Known rows, with every way that one mark hangs from another:
(dulus (kefe buso gelal)): [-16.6  -4.3  -4.0  23.2  -2.3  -4.8   6.3  23.4   5.6 -13.2  10.8  -4.9
  39.8 -41.7  -3.6  12.9   6.6  16.2   3.5  16.3 -24.3  21.9  -8.5  -4.1]
(zarer (gelal (kefe dulus))): [  0.0  -7.0   7.0 -27.8  27.9  14.0  21.5  18.3  -1.1  -2.3 -13.7  -9.7
  21.6 -53.7 -14.5   6.3 -26.9  -9.0  10.8   0.1  -4.0   5.6  36.2  25.8]
(gelal (kefe dulus rosi) (zarer ralo)): [-16.2 -17.9   0.9 -25.0   5.2  12.6  -8.1  43.1 -30.3 -30.6 -23.4 -13.0
  10.9 -30.3  -4.9  15.8 -31.4 -15.1  -7.7 -45.3 -30.6  15.1  43.6  24.5]
(rosi mife): [  6.9 -11.5   1.3 -11.7   2.7 -12.8   0.5  -6.7  16.1   2.5   2.4   0.9
  -2.1  -6.8 -20.1   7.3  18.6   4.1   2.3   7.7   3.0   6.0  11.5   1.4]
(ralo (zarer gelal)): [-13.6  11.3   3.8   8.0  -5.7   3.0  25.0  21.6 -15.5   1.0   6.4  -2.3
  -5.6 -18.8  -3.0   4.5  -5.1  17.0   5.0 -18.6 -14.7  -7.6  28.6  10.4]
(dulus kefe): [ -5.3   0.2  -4.1  11.7  22.6  -2.8   8.9   4.2  -1.0  -4.9  12.3 -15.4
  23.4  -8.8   5.0  -0.7   2.0   6.1  -5.3  -4.4 -11.6  17.7  -2.0   1.6]
(kefe dulus): [ -6.9  -2.3   0.2   0.8  -7.5  10.6   7.3  10.2   2.5  -2.5   0.3   1.6
   9.5 -29.0 -17.8   8.9   5.7  -8.4  12.8 -10.9  -6.4   1.0   2.2  -2.3]
(dulus (kefe (buso gelur) (rosi mife))): [-10.1 -11.0 -11.2   2.6   1.3 -34.7  38.7  31.0  14.2 -16.4  12.0   3.2
  15.5  -9.5 -17.9   7.8  31.9   6.4 -23.2  -1.1 -30.2  32.6  34.2   0.5]
(zarer (gelal kefe)): [  8.1  -3.1   6.5 -28.6  35.4   2.4  14.9   6.7  -3.4   0.6 -17.0 -11.1
  12.1 -22.3   2.4  -1.7 -31.4   1.5  -1.5  11.8  -0.2   7.4  34.1  27.1]
(zarer gelal ralo): [  1.7   1.3  16.1  -2.2  15.2  20.4  29.1   5.4  -2.7 -14.1  -3.4  -9.9
  -1.4 -41.3  15.8  -3.0  -3.2   0.4   1.8   5.4  -6.9   4.2  46.3  26.1]
(gelur buso): [ -8.6 -16.0 -18.8   0.0   5.9   8.5   8.6   5.8 -17.3  -1.4  -0.3   7.1
  -6.1   0.9 -10.8  26.4  22.9  -9.7  -5.9  -1.8  -8.3  -8.2   1.0   5.7]
(ralo (zarer (gelal (kefe dulus rosi)))): [-34.0  -5.8  -1.5 -25.7  11.0   3.3  16.1  62.9 -15.0 -10.0  -9.4  -4.6
   5.9 -42.0 -19.6  19.8 -31.6  -0.9 -12.7 -35.6 -39.0   0.8  58.4  16.5]
(zarer gelal): [ 12.0   8.6   6.8  -1.6   4.6   4.1  22.0  -6.3  -3.0   3.7  -2.4  -0.5
   1.8 -21.4   4.0  -0.4  -0.1   0.9   2.1  -0.4   0.5  -4.5  28.3  16.9]
(dulus (kefe (gelal zarer))): [ -1.7  -1.8   0.0  28.4  -1.4  -6.0  -8.7   7.7 -23.8 -14.0   6.7 -16.2
  30.7 -26.1  -2.1   5.5   5.2  20.1   8.6 -26.1 -20.3  14.7 -27.7   5.5]
(zarer (gelal (kefe buso)) ralo): [ -3.2 -10.9   9.0 -24.5  22.6  19.2  32.0  25.6  -8.3 -20.4 -20.9 -13.3
  14.8 -47.0   8.9   2.3 -31.6   2.2   1.0  26.1 -14.1  16.1  65.6  33.0]
(gelal (kefe dulus rosi) zarer): [ -5.9 -13.3  -6.9 -22.6  -5.3   0.9 -14.8  32.9 -32.0 -11.7 -21.4  -6.7
  10.6 -10.2 -18.7  14.4 -29.8 -12.5  -9.0 -50.2 -22.5   3.5  26.7  15.2]
(rosi kefe): [ -1.2   0.8  -0.4  14.4  10.7  -5.5  -3.2  -0.4   5.3   1.0  -2.0  -2.6
 -12.8 -14.1  -9.5   2.0  15.1  -9.1   2.5  -4.5   8.7 -12.1 -13.2   2.0]
(kefe dulus gelal): [-17.5  -8.3   5.1   5.5  -8.3   6.1  -2.9  20.9  10.7  -7.2   2.6   5.7
  20.1 -58.3 -19.8  13.5   9.1  -2.1  21.3   3.6 -14.5   2.1 -16.3  -9.1]
(kefe dulus (gelal zarer) rosi): [-14.3  -7.0   0.5  10.6 -36.9  -3.7 -19.1  33.5 -20.4 -16.7  -5.4   8.8
  10.9 -34.1 -22.8  19.0   4.5  -3.2  -0.3 -44.2 -29.0  -6.0  -0.4  -0.3]
(rosi (kefe buso dulus (gelal zarer))): [ -7.6  -8.6  -2.2  34.9 -47.9   0.6   0.4  17.2 -15.3 -12.8  -5.5   4.4
  12.9 -64.0 -37.5  23.2  21.2   2.9  32.7 -24.1  -9.6 -14.6 -17.3   1.4]
(ralo (zarer (gelal kefe))): [-15.2  -0.9   1.1 -18.2  23.3  -0.9  16.0  30.4 -16.4  -0.5  -7.1 -10.4
   2.6 -24.9  -2.2   4.8 -36.3  13.5   1.6  -8.3 -17.8   1.1  36.7  18.6]
(zarer (gelal (kefe buso rosi)) ralo): [-12.5 -10.7   5.0 -33.4  19.0  11.2  23.6  46.1  -6.3 -26.0 -23.7  -7.4
   4.6 -34.4  12.2  10.1 -33.5  -6.8 -24.4   8.8 -30.9  14.9  86.4  32.4]
(gelal (kefe buso) (zarer ralo)): [ -3.6 -19.5  -2.0 -13.4  -7.5  13.1   6.8  18.1 -37.6 -25.2 -23.6 -15.2
  12.6 -20.0   5.1   1.8 -34.7   8.9   7.8 -11.0 -14.9  14.0  36.6  25.7]
(gelal (kefe buso dulus) zarer): [ -1.8 -14.3  -6.4 -11.1 -27.8   9.4   8.8  22.4 -33.9 -11.7 -19.9  -5.9
  24.3 -23.6 -24.4  12.7 -27.8   2.0  18.9 -25.1 -12.1   5.7  20.8  12.3]
(gelal (kefe buso dulus) (zarer ralo)): [ -9.8 -20.1   1.0 -12.2 -15.4  21.9  16.1  29.2 -35.5 -28.3 -22.9 -12.5
  25.3 -45.9  -9.9  11.5 -31.6  -0.6  22.1 -21.9 -20.5  14.3  40.0  23.6]

Rows:
[-11.1 -11.6  14.1 -30.4  37.6  30.0  30.1  28.2  -3.8 -18.5 -15.4 -14.3
  19.6 -73.2  -2.3   4.1 -28.0  -9.7  14.3   6.0 -16.9  15.0  56.7  35.4]  (zarer (gelal (kefe dulus)) ralo)
[ -9.5 -13.8 -10.0  -6.0  -3.8 -18.6  12.0  30.7  11.3 -10.4   9.7  -2.4
  17.1  -8.8 -19.5  21.1  21.7   5.7 -27.2  -1.1 -26.1  27.4  45.2  -1.3]  (dulus (kefe buso (rosi mife)))
[-25.1  -4.8  -7.1  15.2  -4.8 -10.9  -1.6  45.1   5.3 -15.1  10.7   3.0
  30.2 -30.2  -3.7  20.4   5.5   6.3 -25.0   0.7 -39.0  19.6  12.0  -5.4]  (dulus (kefe buso gelal rosi))
[-11.2 -11.3   7.7  18.6 -37.3   7.9   1.6  17.3 -25.8 -27.1  -9.7  -0.3
  11.9 -41.2   2.9  11.3   3.6  16.3  18.2  -8.6 -23.0   6.4  11.0   9.5]  (kefe buso (gelal (zarer ralo)))
[-13.2 -14.5  -7.1  -5.6 -31.6 -20.0  37.2  38.2  18.7 -15.0  -0.7  17.9
   6.3 -31.3 -41.0  15.0  35.3 -10.6  -2.7  -8.5 -26.0  15.7  39.6  -4.6]  (kefe (buso gelur) dulus (rosi mife))
[-21.0  -6.1  -2.6  10.5 -23.9 -27.4  17.5  42.6   9.4 -19.3  -2.0  21.9
   6.4 -20.2  -4.9   5.5  13.2   3.6 -13.3   5.9 -30.0   8.8   3.9  -7.0]  (kefe (buso gelur) gelal rosi)
[-11.8  -9.2   4.4  26.8   7.9   5.3  -1.8  16.6 -26.2 -32.9   5.4 -20.3
  29.1 -46.1  10.0   3.7   4.2  17.7  10.1 -21.1 -28.8  21.4  -9.0  14.2]  (dulus (kefe (gelal (zarer ralo))))
[-22.5 -15.9  -7.8 -28.1  -5.5   3.7   3.7  50.3  -1.4 -11.5 -18.9   3.6
  19.3 -25.8 -22.3  18.8 -27.0 -14.6 -15.7  -6.2 -28.4  11.7  46.3   3.5]  (gelal (kefe buso dulus rosi))
[-12.2 -14.9  -9.9 -19.7 -29.2   0.9  -3.3  43.6 -32.6 -14.9 -23.0  -1.3
  17.4 -14.5 -21.9  20.8 -28.4  -7.7  -8.9 -40.4 -27.2   5.6  42.7  11.2]  (gelal (kefe buso dulus rosi) zarer)
[ -0.3  -8.2  13.0 -29.9  47.0  17.5  20.9  17.3  -5.4 -16.8 -17.7 -17.2
  11.8 -44.2  14.4  -4.4 -33.0  -1.6  -1.1  14.0 -10.8  14.8  51.4  35.9]  (zarer (gelal kefe) ralo)
[-14.1 -17.1  -5.1 -22.2  -3.1  11.7  12.3  28.7  -2.0  -8.1 -15.0   0.0
  27.4 -37.1 -22.5  13.2 -27.8  -6.6  11.8   7.4 -13.8  14.4  23.6   7.0]  (gelal (kefe buso dulus))
[ -7.4  -6.6   1.6 -37.1  24.0   7.3  14.6  41.6  -2.6  -6.5 -17.1  -5.3
  12.1 -38.9 -14.1  14.7 -29.0 -17.5 -14.9 -16.3 -22.4   4.0  56.2  24.3]  (zarer (gelal (kefe dulus rosi)))
[-16.6 -10.2  -7.8 -21.1   3.4 -22.0  19.2  41.9  -2.0 -18.7 -18.8   9.0
   5.4   6.3  -1.2  -2.0 -21.1  -6.3 -25.0   0.4 -23.3  17.3  32.0   6.2]  (gelal (kefe (buso gelur) rosi))
[-16.6 -12.2  10.3 -37.2  37.9  21.4  20.5  48.7  -2.9 -25.6 -17.4  -9.7
  10.8 -60.8  -1.8  12.6 -30.2 -21.5 -13.6  -9.2 -29.3  12.9  76.1  32.9]  (zarer (gelal (kefe dulus rosi)) ralo)
[ -2.0  -9.3   9.7 -19.2  27.6   3.3  60.6  27.2  -2.7 -25.0 -19.7  -6.4
  12.1 -49.6  12.6 -14.1 -23.2   3.2   6.4  22.6 -15.3  24.7  58.0  35.5]  (zarer (gelal (kefe (buso gelur))) ralo)
[ -1.3 -16.3   3.5 -18.3  19.1   9.6  -5.5  10.7 -34.3 -22.9 -21.7 -20.2
   6.0 -13.4  10.3  -2.7 -34.8   3.3   4.6 -20.0 -10.1  14.4  21.2  28.2]  (gelal kefe (zarer ralo))
[ -2.4 -14.5  -3.3   8.7  -1.6 -25.2 -18.1  21.2  -9.5 -16.5   9.2  -6.0
  21.2 -21.7 -19.5  21.6  24.0  12.7 -16.2 -32.2 -30.4  18.5   7.7   6.5]  (dulus (kefe (gelal zarer) (rosi mife)))
[-13.2  -5.5  -9.0  23.1 -32.7 -16.1  -4.6  36.5 -24.7 -22.4   3.4  -2.8
  26.7 -18.8  -4.4  19.1   1.8  12.4 -15.9 -31.2 -38.3  15.9   9.3   0.0]  (dulus (kefe buso (gelal zarer) rosi))
[-17.4 -13.3   1.2  11.8 -40.7   0.7  -8.2  39.1 -25.5 -35.9  -8.8   5.1
   5.6 -30.9   5.4  18.4   0.2   5.7  -7.3 -21.2 -35.2   4.9  30.4   7.1]  (kefe buso (gelal (zarer ralo)) rosi)
[-23.7  -5.4   0.6 -18.5  13.4  10.5  26.1  42.2 -13.7  -5.5  -7.0  -9.4
  14.5 -54.3 -19.5  11.1 -32.3   6.2  14.1 -21.5 -23.4   1.9  38.6  19.8]  (ralo (zarer (gelal (kefe dulus))))
[  4.2 -12.4  -4.4   4.5 -11.3 -14.4   9.7  -1.0  18.7  -0.6  -2.5   6.1
  -9.0 -23.6 -31.0  15.1  31.7   0.1   6.8  15.6   6.2  -4.1  13.9   0.0]  (rosi (kefe buso) mife)
[-21.0  -7.0  -3.5   3.7 -28.4 -13.4 -10.8  40.2   7.9 -13.5  -1.7  14.7
   7.5 -20.4  -7.3  20.0   3.5   2.1 -17.3   6.2 -28.6   2.2  15.8  -8.9]  (kefe buso gelal rosi)
[-11.1 -21.6   5.4   9.0   1.3 -11.6  -3.1  15.1  33.5  -4.5   2.6   7.9
   7.6 -76.9 -51.9  22.0  43.2  -4.8  25.2   7.4  -3.3  -3.5 -15.5  -1.4]  (rosi (kefe dulus gelal) mife)
[ -0.4 -25.8  -7.9 -35.0  -1.4 -10.8 -13.1  27.6 -16.4 -12.0 -16.7  -3.7
  10.4 -18.8 -38.3  22.2 -10.4  -8.3  -6.6 -40.9 -18.8   8.7  39.5  14.1]  (gelal (kefe dulus (rosi mife)) zarer)
[-20.1 -22.8  -3.5  -6.7 -35.9 -12.2   1.0  45.2  25.8 -15.4   0.5  19.1
  20.1 -57.7 -45.4  35.1  29.7  -3.2  -0.8   3.3 -31.1   9.3  31.1  -7.2]  (kefe buso dulus gelal (rosi mife))
[ -3.4  -1.3  -5.7  25.0 -10.6 -20.2  35.5  11.9   6.4  -8.2  -4.2   6.7
 -11.6 -15.5 -13.5  -6.7  24.3  -3.5   7.5   4.9   3.9  -4.4  -8.6  -0.1]  (rosi (kefe (buso gelur)))
[-19.9 -10.0   2.0  12.6 -33.4   6.4   9.5  30.1   9.8 -11.8   0.8  11.3
  29.6 -62.7 -25.9  19.7   9.4   2.7  24.1  11.2 -20.0   5.3  -1.0  -9.4]  (kefe buso dulus gelal)
[ -3.1 -26.0  -3.9 -44.3  30.4 -20.1 -16.9  24.8  12.2  -4.2 -15.4  -0.1
   0.7  -1.1 -20.6  14.0 -12.0  -6.3 -27.1   5.9 -13.6  17.4  37.9  10.2]  (gelal (kefe (rosi mife)))
[-28.9  -8.8  -2.6  10.6 -33.5 -15.9  23.4  56.9  13.0 -21.5  -1.4  23.8
  17.7 -49.1 -23.9  15.1  19.9  -7.5   1.2  -3.5 -36.8  11.1   7.3 -10.2]  (kefe (buso gelur) dulus gelal rosi)
[ -6.9 -13.5  -7.1  -8.5  20.8 -20.0   0.8  21.1  13.8  -9.0  12.5  -8.5
  13.4  -4.0 -13.5  16.6  20.5   1.4 -31.1 -10.0 -24.0  24.2  29.9   1.6]  (dulus (kefe (rosi mife)))
[ -8.0  -7.7   1.6  20.8 -58.5   6.3   4.0  20.1 -20.8 -14.7  -4.6   7.3
  26.4 -52.7 -27.7  18.0   8.4  10.0  31.5 -20.5 -19.3  -4.7  -2.9  -1.8]  (kefe buso dulus (gelal zarer))
[-15.7 -30.8  -8.4 -41.1  -6.2  -7.4   5.2  46.7  11.7  -9.2 -15.1   5.0
  18.5 -33.5 -40.5  27.6  -7.9 -11.6 -11.9   1.1 -23.1  17.9  55.0   7.6]  (gelal (kefe buso dulus (rosi mife)))
[ -4.5 -16.2  -0.9  -6.8  -2.7  -2.8  31.4  20.9 -32.9 -33.8 -23.9  -7.7
  10.2 -17.2   6.2  -9.4 -24.6   8.5  12.6 -11.3 -18.0  22.4  25.6  25.3]  (gelal (kefe (buso gelur)) (zarer ralo))
[-12.2 -27.8  -6.0 -45.8  22.2 -10.1  -8.0  36.1  16.3  -8.4 -11.3  -0.2
  12.8 -28.9 -37.8  20.9  -7.7 -16.5 -14.0  -6.8 -19.5  14.8  39.9  10.6]  (gelal (kefe dulus (rosi mife)))
[ -2.4 -28.9   2.7 -37.8  17.2 -10.6 -14.0  24.7 -19.8 -26.1 -21.5 -12.4
  -2.9  -9.2 -10.3  13.4 -14.6  -0.6 -16.7 -25.3 -22.9  17.3  54.3  27.4]  (gelal (kefe (rosi mife)) (zarer ralo))
[  6.5  -8.2  -7.4 -12.3 -17.8  -0.8  -1.8   8.9 -34.7  -8.0 -20.1  -7.6
  13.9   3.4  -6.5   4.9 -30.7  11.9   7.4 -12.1  -5.3   5.2  17.4  15.0]  (gelal (kefe buso) zarer)
[-16.3 -13.9   2.4  30.8 -15.2   8.7   9.7  22.3 -26.4 -34.1   4.8 -15.7
  35.0 -51.7   6.5  11.2   3.1  23.9  11.2 -13.6 -33.3  24.4   5.6  12.8]  (dulus (kefe buso (gelal (zarer ralo))))
[  1.8 -15.0  -4.8 -17.2  -1.6   7.4  -6.0  13.0 -30.5  -8.3 -19.4 -12.2
  21.7 -20.7 -18.4   5.4 -30.1  -0.2  17.8 -36.7  -6.8   3.5   4.4  15.6]  (gelal (kefe dulus) zarer)
[ -6.6 -11.3   8.1  28.1  -1.2   2.5 -11.4   7.5 -18.8 -24.7  -8.6  -6.9
  -7.4 -50.8  -0.9   3.6  15.9   2.7  19.0 -22.1  -8.8  -7.2 -17.8  17.1]  (rosi (kefe (gelal (zarer ralo))))
[-19.4 -19.6  -7.4   2.5  -3.4 -24.8   3.0  37.4  20.0 -17.2  14.6   3.8
  29.9 -38.5 -23.9  26.4  24.9  10.3 -19.1  11.0 -34.5  29.1  25.4  -4.4]  (dulus (kefe buso gelal (rosi mife)))
[-15.2 -13.0   9.5  17.1 -20.6  20.6  -0.4  22.5 -21.3 -29.7  -2.2  -3.0
  18.1 -65.5 -11.3  14.2   5.6   5.2  29.4 -26.3 -23.7   5.8   1.5   8.0]  (kefe dulus (gelal (zarer ralo)))
